Known rows, with every step that occurs
gesetep-kagitop-deku: [0.627 0.048 -1.102 -0.765 -0.842 1.321 0.053 -0.350 -0.251 -1.164 -0.206 -0.698 0.154 1.024 0.565 -0.572 -1.062 1.471 -0.312 0.748 0.836 -0.890 0.751 -0.529 -0.535 0.548 0.140 -0.095 -0.169]
gesetep-rogi-fiza-direbe-deku: [-0.377 0.346 -0.365 -0.183 1.315 0.110 0.173 0.493 -0.608 1.380 0.378 0.543 0.039 0.689 -0.310 0.499 -0.588 0.349 -0.384 0.176 0.393 -0.155 -0.370 -1.431 1.503 -0.488 0.057 -0.297 -0.721]
padun-gesetep-rogi-fiza-kagitop: [-0.490 0.744 0.778 -0.137 -0.353 0.080 0.065 0.038 -0.156 -0.156 -0.312 -0.375 -0.252 -0.903 -0.560 -0.027 -0.154 3.807 -0.371 -0.900 -1.719 1.340 0.552 -1.272 -0.157 0.635 0.089 -0.319 0.002]
kagitop-doti-baneki-fiza: [0.625 -0.508 0.067 -0.093 -1.465 -0.268 -0.268 -0.460 1.355 -0.484 0.575 -0.638 -0.811 -0.093 0.589 -0.635 0.227 3.929 -0.251 -0.305 0.304 -0.948 -0.187 0.248 -1.617 0.248 0.033 -0.026 -0.618]
padun-gesetep-kagitop-doti-baneki-fiza-direbe: [0.478 -0.565 -0.637 -0.101 -1.720 -0.877 0.022 -0.094 0.153 0.316 0.668 -0.829 -0.050 -0.457 1.143 0.430 0.204 1.671 -0.282 0.542 1.205 0.804 0.284 1.354 -0.863 -0.403 0.069 -0.185 -0.515]
doti-kagitop-gesetep-rogi-fiza: [0.536 1.331 0.744 0.000 0.521 -0.271 0.072 -0.481 -0.866 -0.014 -1.028 -0.088 0.235 -0.946 -0.516 0.252 -0.747 6.276 0.033 -1.098 -1.891 -0.566 0.247 -2.635 1.001 0.294 -0.118 -0.520 0.205]
deku-direbe: [-0.135 0.187 -0.534 0.300 -1.174 0.368 0.419 -0.463 0.139 0.015 0.618 0.088 -0.404 0.042 -0.307 -0.387 0.219 3.457 0.437 0.894 0.211 -0.157 0.048 -1.438 -0.372 -0.042 -0.650 0.624 -0.219]
doti-baneki-fiza-kagitop-deku-rogi-gesetep: [0.049 -0.569 0.529 -0.021 0.825 0.349 -0.497 0.064 0.131 -0.830 -0.390 -0.420 0.440 0.518 -0.036 -0.095 0.584 -4.664 -0.923 -0.459 0.202 -0.787 0.459 3.009 -0.575 0.613 0.570 0.056 0.844]
doti-baneki-fiza-kagitop-gesetep-rogi-deku-direbe: [-0.367 1.092 0.406 0.145 -0.051 0.226 0.502 0.029 -0.027 -0.395 0.172 0.056 -0.229 0.249 -0.181 0.185 -0.300 2.206 0.578 -0.276 -1.177 -0.080 -0.095 -4.667 0.120 -0.252 -0.558 0.449 -0.761]
fiza-direbe-deku-rogi-gesetep-padun: [0.610 0.986 0.220 0.260 2.577 -0.063 -0.088 0.137 -2.266 -0.304 -0.480 -0.072 0.755 1.497 -0.609 0.596 1.238 -7.005 0.728 -0.007 0.268 -0.357 0.595 3.114 -0.230 0.254 0.237 0.497 1.384]
baneki-doti-kagitop-gesetep: [1.538 -0.208 0.293 0.530 -0.560 0.854 -0.053 -0.123 0.927 -0.656 -1.642 -0.098 0.361 -0.347 0.029 -0.008 0.022 1.273 0.531 -0.314 -0.076 -0.622 -0.151 0.684 -0.237 0.013 0.320 -0.163 0.865]
gesetep-rogi-deku-direbe-fiza: [-0.685 0.923 -0.063 -0.053 0.875 -0.817 0.207 -0.494 -0.670 0.033 0.075 0.438 -0.647 -0.320 -0.224 0.224 -0.456 -1.613 1.009 0.008 -1.706 0.166 0.112 -3.518 0.166 -0.373 -0.554 0.478 -0.366]
padun-gesetep-rogi-deku-direbe-fiza-kagitop-doti: [-0.665 0.651 0.500 -0.641 -0.735 -1.088 0.069 -0.058 -0.341 -0.369 -0.617 -0.144 -0.553 -1.068 -0.199 -0.397 0.124 1.604 0.167 -0.270 -0.844 2.014 -0.380 -1.377 -0.915 0.408 -0.998 0.117 0.241]
baneki-fiza-direbe-deku-rogi-gesetep-padun: [0.687 0.966 0.267 0.317 2.029 -0.267 -0.217 0.264 -2.124 -0.325 -0.323 -0.006 0.615 1.623 -0.486 0.558 1.253 -7.190 0.720 -0.021 0.210 -0.246 0.415 3.171 -0.454 0.200 0.270 0.535 1.157]
fiza-kagitop: [-0.187 -0.284 0.120 0.154 -0.204 1.117 0.112 0.341 1.123 -0.606 -0.236 -0.294 -0.472 -0.372 -0.507 -0.187 0.240 1.797 -0.167 0.063 -0.128 0.829 0.467 0.525 -0.938 0.484 0.255 -0.296 -0.009]
doti-kagitop-fiza-direbe-deku: [-0.312 -0.471 -1.080 0.148 0.016 0.319 -0.169 0.651 0.051 0.998 0.379 0.377 0.115 0.460 -0.046 0.236 -0.457 -0.396 -0.243 0.880 0.973 -0.254 -0.427 -0.008 0.991 -0.558 0.409 -0.454 -0.962]
fiza-direbe-deku-rogi-gesetep-kagitop-doti-baneki: [0.344 -0.662 0.310 -0.585 -0.549 0.333 -0.385 -0.114 0.680 -0.049 0.329 -0.668 0.615 -0.451 0.978 -0.703 0.229 2.069 -0.532 -0.452 1.120 -1.346 -0.041 1.134 -0.235 0.094 0.299 -0.038 0.457]
baneki-doti-kagitop: [0.607 -0.877 -0.028 0.325 -1.052 0.920 -0.377 -0.333 0.799 -0.079 -0.655 -0.779 0.306 -0.393 0.325 -0.012 0.120 3.796 -0.190 0.178 -0.506 -0.984 0.573 0.969 -0.113 -0.109 0.300 -0.071 0.203]
padun-gesetep-rogi-deku-direbe-fiza-kagitop: [-0.971 0.671 0.482 -0.144 -0.093 -0.306 -0.002 0.142 0.137 -0.184 -0.069 0.067 -0.585 -0.662 -0.408 -0.071 -0.073 -2.006 0.462 -0.345 -1.802 1.599 0.229 -2.121 -0.521 0.118 -0.056 0.243 -0.256]
doti-baneki-fiza: [0.640 -0.379 -0.083 0.188 -1.125 0.125 -0.218 -0.484 1.374 -0.473 0.823 -0.629 -0.829 0.313 0.514 -0.417 0.144 2.579 -0.036 -0.247 0.014 -1.387 0.226 0.034 -1.315 0.132 0.488 -0.007 -0.748]
kagitop-doti-baneki-fiza-direbe-deku: [-0.055 -0.441 -0.504 -0.229 0.080 0.115 -0.155 0.627 0.638 1.134 0.776 0.346 -0.240 0.877 0.259 -0.005 -0.142 -0.668 -0.417 0.454 1.383 -0.318 -0.813 0.024 0.268 -0.544 0.237 -0.149 -1.005]
direbe-deku-rogi-fiza-kagitop-doti-baneki: [-0.121 -0.833 1.043 -0.479 -0.157 0.472 -0.367 0.108 1.774 0.261 0.673 -0.308 0.154 -0.979 0.360 -0.831 0.118 4.118 -1.080 -1.273 0.241 -0.718 -0.390 0.115 -0.217 0.396 0.268 -0.096 -0.257]
kagitop-doti-baneki-fiza-direbe-deku-rogi-gesetep: [0.008 -0.440 0.492 0.032 0.786 -0.352 -0.446 0.235 -0.289 0.069 -0.137 0.037 0.486 0.537 0.033 0.010 0.835 -4.911 -0.461 -0.255 0.836 -0.644 -0.264 3.255 0.087 0.065 0.347 0.071 0.948]
deku-direbe-fiza: [-0.359 0.129 -0.319 0.069 -0.279 -0.557 -0.074 -0.594 0.244 0.289 0.426 0.502 -0.676 -0.664 -0.175 -0.317 -0.102 -1.096 0.695 0.342 -0.854 0.122 -0.042 -1.493 -0.464 -0.232 -0.364 0.548 -0.146]
baneki-fiza-direbe-deku-rogi: [-0.025 -0.557 0.336 0.256 0.202 -0.534 0.170 0.510 0.814 0.566 1.077 0.751 0.114 1.294 0.169 0.060 -0.020 -4.657 -0.235 -0.152 1.148 0.158 -0.755 2.480 1.348 -0.243 0.259 -0.135 -0.318]
baneki-doti: [0.295 -1.376 -0.081 0.278 -0.051 0.618 0.716 -0.726 0.272 -0.712 -0.643 -0.480 -0.248 0.220 0.272 0.351 0.455 1.535 -0.275 -0.003 -0.016 -0.334 0.317 0.366 -0.884 0.325 -0.451 0.263 0.773]
deku-rogi-fiza-direbe: [-0.143 -0.666 0.055 0.348 0.748 -0.578 0.515 0.095 -0.386 1.011 0.623 0.067 0.502 -0.931 0.164 1.289 -0.151 2.193 -0.854 0.002 0.598 1.382 0.251 1.345 1.146 -0.396 -0.244 -0.400 -0.326]
baneki-fiza-direbe-deku: [-0.049 -0.159 -0.737 0.072 0.197 0.213 0.034 0.697 0.291 1.025 0.709 0.536 -0.382 1.293 -0.022 0.250 -0.226 -2.048 -0.070 0.728 1.234 -0.086 -0.607 0.102 0.530 -0.608 0.270 -0.153 -0.994]

Rows
[-0.266 -0.091 -0.440 -0.267 -0.362 -0.177 -0.489 -0.426 0.484 0.414 0.318 0.327 -0.315 -0.542 0.007 -0.421 -0.601 -1.228 0.010 0.438 -0.828 -0.238 -0.008 -1.616 -0.300 -0.226 -0.182 0.482 -0.619] | doti-kagitop-deku-direbe-fiza
[-0.107 -0.493 0.274 0.190 0.734 -0.317 0.289 0.455 0.663 0.624 0.914 0.684 0.200 1.189 0.015 0.122 -0.024 -4.528 -0.270 -0.123 1.203 0.112 -0.591 2.323 1.587 -0.180 0.233 -0.117 -0.059] | fiza-direbe-deku-rogi
[0.601 1.421 0.442 -0.234 1.159 -0.264 0.447 -0.249 -0.070 -1.263 -2.045 -0.350 -0.469 0.166 -0.816 0.029 -0.336 1.249 0.313 -0.607 -1.218 -0.442 0.131 -2.264 -0.060 0.690 -0.237 -0.682 0.871] | fiza-kagitop-gesetep-rogi
[-0.064 -0.913 -1.046 0.359 -0.834 -0.521 0.284 -0.057 -0.930 -0.398 -0.092 -0.333 0.779 -0.811 0.658 0.822 -0.038 0.223 -0.329 0.987 1.038 0.904 0.468 2.016 0.170 -0.187 -0.030 -0.636 0.189] | deku-rogi-gesetep-kagitop-fiza-direbe
[-0.173 1.445 -0.032 0.211 0.126 0.189 0.533 -0.125 -0.812 -0.256 -0.309 0.079 -0.040 0.306 -0.380 0.260 -0.430 2.893 0.963 0.224 -1.100 -0.277 0.094 -4.228 0.804 -0.397 -0.673 0.386 -0.459] | doti-kagitop-gesetep-rogi-deku-direbe
[-0.225 -0.022 -1.178 -0.035 -0.971 -0.059 0.080 0.448 -0.701 0.650 0.635 0.270 0.083 0.873 0.308 -0.054 -0.358 -1.687 0.350 0.851 1.077 0.324 -0.219 0.102 0.655 -0.363 0.435 -0.179 -0.589] | padun-gesetep-kagitop-fiza-direbe-deku
[-0.009 -0.873 0.524 -0.543 -0.059 0.336 -0.389 -0.257 1.740 -0.191 0.115 -0.735 -0.352 -1.392 0.367 -0.802 0.237 3.962 -0.717 -0.808 0.060 -0.687 0.054 -0.164 -1.242 0.407 0.165 -0.080 -0.078] | direbe-fiza-kagitop-doti-baneki
[-0.353 0.614 -0.389 -0.227 0.738 -0.350 0.153 0.420 -0.970 1.445 0.453 0.336 -0.078 0.781 -0.213 0.401 -0.396 -0.703 -0.091 0.080 0.178 0.275 -0.250 -1.107 1.362 -0.401 0.184 -0.115 -0.568] | padun-gesetep-rogi-fiza-direbe-deku
[0.124 -0.551 -1.042 0.535 -1.813 0.026 -0.327 -0.449 0.035 -0.704 -0.367 -0.521 0.043 -1.047 0.043 -0.288 -0.310 5.258 0.017 0.584 -0.415 -0.605 0.493 0.328 -0.239 0.254 0.300 -0.647 -0.458] | doti-kagitop-fiza
[-0.184 -0.167 -0.850 -0.043 1.051 0.519 0.183 0.580 -0.007 1.113 0.454 0.454 -0.202 1.149 -0.196 0.292 -0.207 -1.647 -0.033 0.820 1.309 -0.191 -0.357 0.061 0.885 -0.530 0.233 -0.186 -0.645] | fiza-direbe-deku
[0.017 -0.358 0.389 0.221 1.055 -0.105 -0.402 0.221 -0.296 0.085 0.010 0.028 0.457 0.796 -0.015 0.178 0.798 -5.724 -0.336 -0.270 0.639 -0.994 0.031 3.141 0.289 -0.024 0.661 0.082 0.854] | doti-baneki-fiza-direbe-deku-rogi-gesetep
[0.301 -1.035 -0.576 0.063 -0.396 -0.597 0.110 -0.003 0.692 0.493 0.471 -0.606 -0.242 -0.621 0.696 0.735 0.200 2.466 -0.789 0.558 1.252 0.453 0.078 1.044 -0.746 -0.442 -0.161 -0.381 -0.800] | kagitop-doti-baneki-fiza-direbe
[-0.025 0.101 0.342 0.250 1.238 0.142 -0.205 0.048 -0.814 -0.355 -0.538 0.203 0.281 1.082 -0.472 -0.118 0.816 -5.594 0.189 -0.153 0.417 -0.891 0.115 3.072 0.452 0.270 0.468 0.138 1.365] | direbe-deku-rogi-gesetep
[0.699 1.274 0.381 0.236 2.382 0.117 -0.139 0.032 -2.217 -0.651 -0.537 -0.024 0.564 1.707 -0.730 0.170 1.259 -6.645 1.004 -0.226 -0.056 -0.748 0.610 2.889 -0.428 0.488 0.297 0.632 1.522] | direbe-deku-rogi-gesetep-padun
[-0.479 -0.344 0.378 -0.455 -1.108 -0.325 -0.145 0.053 0.829 -0.214 -0.410 0.146 -0.408 -1.436 -0.208 -0.634 0.272 2.940 -0.307 0.109 0.001 1.620 -0.656 -0.084 -1.303 0.405 -0.940 0.008 0.176] | deku-direbe-fiza-kagitop-doti
[-0.170 0.102 0.962 0.230 0.189 -0.085 0.125 -0.020 -0.119 0.719 0.979 0.777 0.349 0.036 -0.214 -0.056 -0.405 1.783 -0.298 -1.119 -0.481 0.037 -0.368 0.198 1.614 0.122 0.140 -0.002 -0.224] | direbe-deku-rogi-fiza
[0.543 0.393 -0.241 -0.544 -1.828 0.052 -0.091 -0.450 -1.069 -1.197 -1.053 -0.598 0.284 -0.495 0.439 -0.784 0.376 3.934 0.535 0.551 0.828 0.066 0.084 1.343 -1.167 0.530 -0.566 -0.089 1.353] | rogi-gesetep-kagitop-doti
[-0.921 -0.018 0.401 0.084 0.047 0.513 -0.062 0.401 0.865 -0.121 0.181 0.385 -0.430 -0.890 -0.386 -0.036 -0.089 -1.292 0.208 -0.145 -1.204 1.425 0.121 -1.481 -0.627 -0.062 -0.019 0.201 -0.530] | rogi-deku-direbe-fiza-kagitop
[-0.474 -0.265 0.293 -0.005 0.143 0.447 -0.205 0.259 1.228 -0.326 -0.209 0.109 -0.623 -0.895 -0.405 -0.180 0.026 -1.176 0.016 -0.236 -0.898 1.084 0.274 0.157 -0.986 0.276 0.339 -0.180 -0.077] | direbe-fiza-kagitop
[-0.482 1.288 0.142 0.177 0.367 0.286 0.778 0.038 -0.649 -0.484 -0.278 0.196 -0.195 0.305 -0.500 0.305 -0.319 1.854 0.809 0.113 -1.051 0.349 0.027 -4.348 0.430 -0.195 -0.786 0.396 -0.378] | fiza-kagitop-gesetep-rogi-deku-direbe
[-0.653 1.174 -0.094 -0.131 0.267 -1.303 0.212 -0.641 -1.089 0.098 0.182 0.243 -0.783 -0.218 -0.130 0.086 -0.268 -2.730 1.286 -0.077 -1.836 0.640 0.253 -3.049 0.038 -0.306 -0.425 0.670 -0.227] | padun-gesetep-rogi-deku-direbe-fiza
[-0.558 -0.227 -0.268 -0.199 -0.968 1.072 0.094 0.049 0.532 0.169 0.679 0.178 0.072 -0.172 -0.292 -0.377 -0.510 3.541 -0.983 0.508 -0.024 0.428 -0.055 -2.344 -0.319 0.257 -0.636 0.531 -0.909] | rogi-fiza-kagitop-deku-direbe
[0.149 -0.614 0.558 -0.119 -0.769 -0.460 -0.081 0.444 1.068 0.432 1.276 0.494 0.495 0.876 0.777 -0.368 -0.111 -2.820 -0.380 -0.415 1.352 -0.182 -0.874 2.195 1.138 -0.194 0.288 -0.115 -0.207] | gesetep-kagitop-doti-baneki-fiza-direbe-deku-rogi
[0.067 0.523 -0.154 -0.041 0.990 0.241 -0.153 0.689 -0.231 1.415 -0.080 0.594 0.400 0.424 -0.274 0.446 -0.695 0.410 -0.213 0.001 0.139 -0.337 -0.538 -1.360 1.728 -0.611 0.350 -0.425 -0.627] | doti-kagitop-gesetep-rogi-fiza-direbe-deku
[0.031 -0.160 -0.804 0.272 -2.132 0.043 -0.125 -0.304 -1.058 -1.393 -0.175 -0.036 0.633 -0.011 0.443 -0.581 -0.224 0.077 0.497 0.387 0.042 -0.622 0.185 0.905 -0.106 0.448 0.370 -0.382 0.592] | direbe-deku-rogi-gesetep-kagitop-fiza
[-0.164 -0.876 0.194 0.425 0.559 -0.015 -0.388 0.251 -0.707 -0.031 -0.609 0.041 0.988 0.329 -0.029 0.400 0.720 -5.168 -0.540 0.019 0.269 -0.535 -0.006 3.351 0.590 -0.005 0.466 -0.050 1.163] | baneki-doti-kagitop-fiza-direbe-deku-rogi-gesetep
[0.766 0.189 0.548 0.307 0.258 0.544 0.034 0.262 1.250 -0.832 -1.391 0.510 -0.257 -0.707 -0.500 -0.081 -0.050 -2.386 0.674 -0.600 -0.405 0.831 -0.327 0.266 -0.836 0.282 0.277 -0.250 0.670] | direbe-fiza-kagitop-gesetep
[-0.255 0.515 0.344 0.056 0.435 -0.579 0.015 -0.375 -0.243 0.006 -0.477 0.477 -0.166 -0.613 -0.012 0.284 -0.475 -1.968 0.864 -0.340 -1.966 0.075 -0.166 -3.231 0.243 -0.498 -0.441 0.514 -0.119] | baneki-doti-kagitop-gesetep-rogi-deku-direbe-fiza
[0.293 0.092 -0.021 -0.560 -1.424 -0.266 -0.134 0.039 -0.861 -0.500 -0.600 -0.143 0.690 -0.152 0.576 -0.565 0.255 1.030 0.142 0.449 1.353 0.393 -0.396 1.955 -0.269 0.201 -0.464 -0.158 1.129] | fiza-direbe-deku-rogi-gesetep-kagitop-doti
[0.415 -0.694 0.080 -0.442 -0.079 0.297 -0.074 -0.632 1.166 -0.309 0.076 -0.959 -0.418 -0.826 0.428 -0.753 0.287 5.673 -0.458 -0.440 0.658 -1.451 0.226 0.011 -1.030 0.408 -0.041 -0.033 0.081] | kagitop-doti-baneki
[-0.618 0.457 -0.187 0.128 0.540 -0.500 0.168 -0.375 -0.385 0.139 0.427 0.572 -0.620 -0.403 -0.108 0.142 -0.288 -1.956 1.040 0.190 -1.202 0.433 0.102 -2.518 -0.051 -0.495 -0.432 0.625 -0.479] | rogi-deku-direbe-fiza
[-0.027 -0.833 -0.025 0.140 0.539 -0.263 0.098 0.241 -0.144 1.162 0.534 -0.085 0.846 -0.925 0.311 1.161 -0.512 2.288 -1.383 0.074 0.570 1.016 0.289 1.294 1.306 -0.449 -0.059 -0.480 -0.689] | doti-kagitop-deku-rogi-fiza-direbe
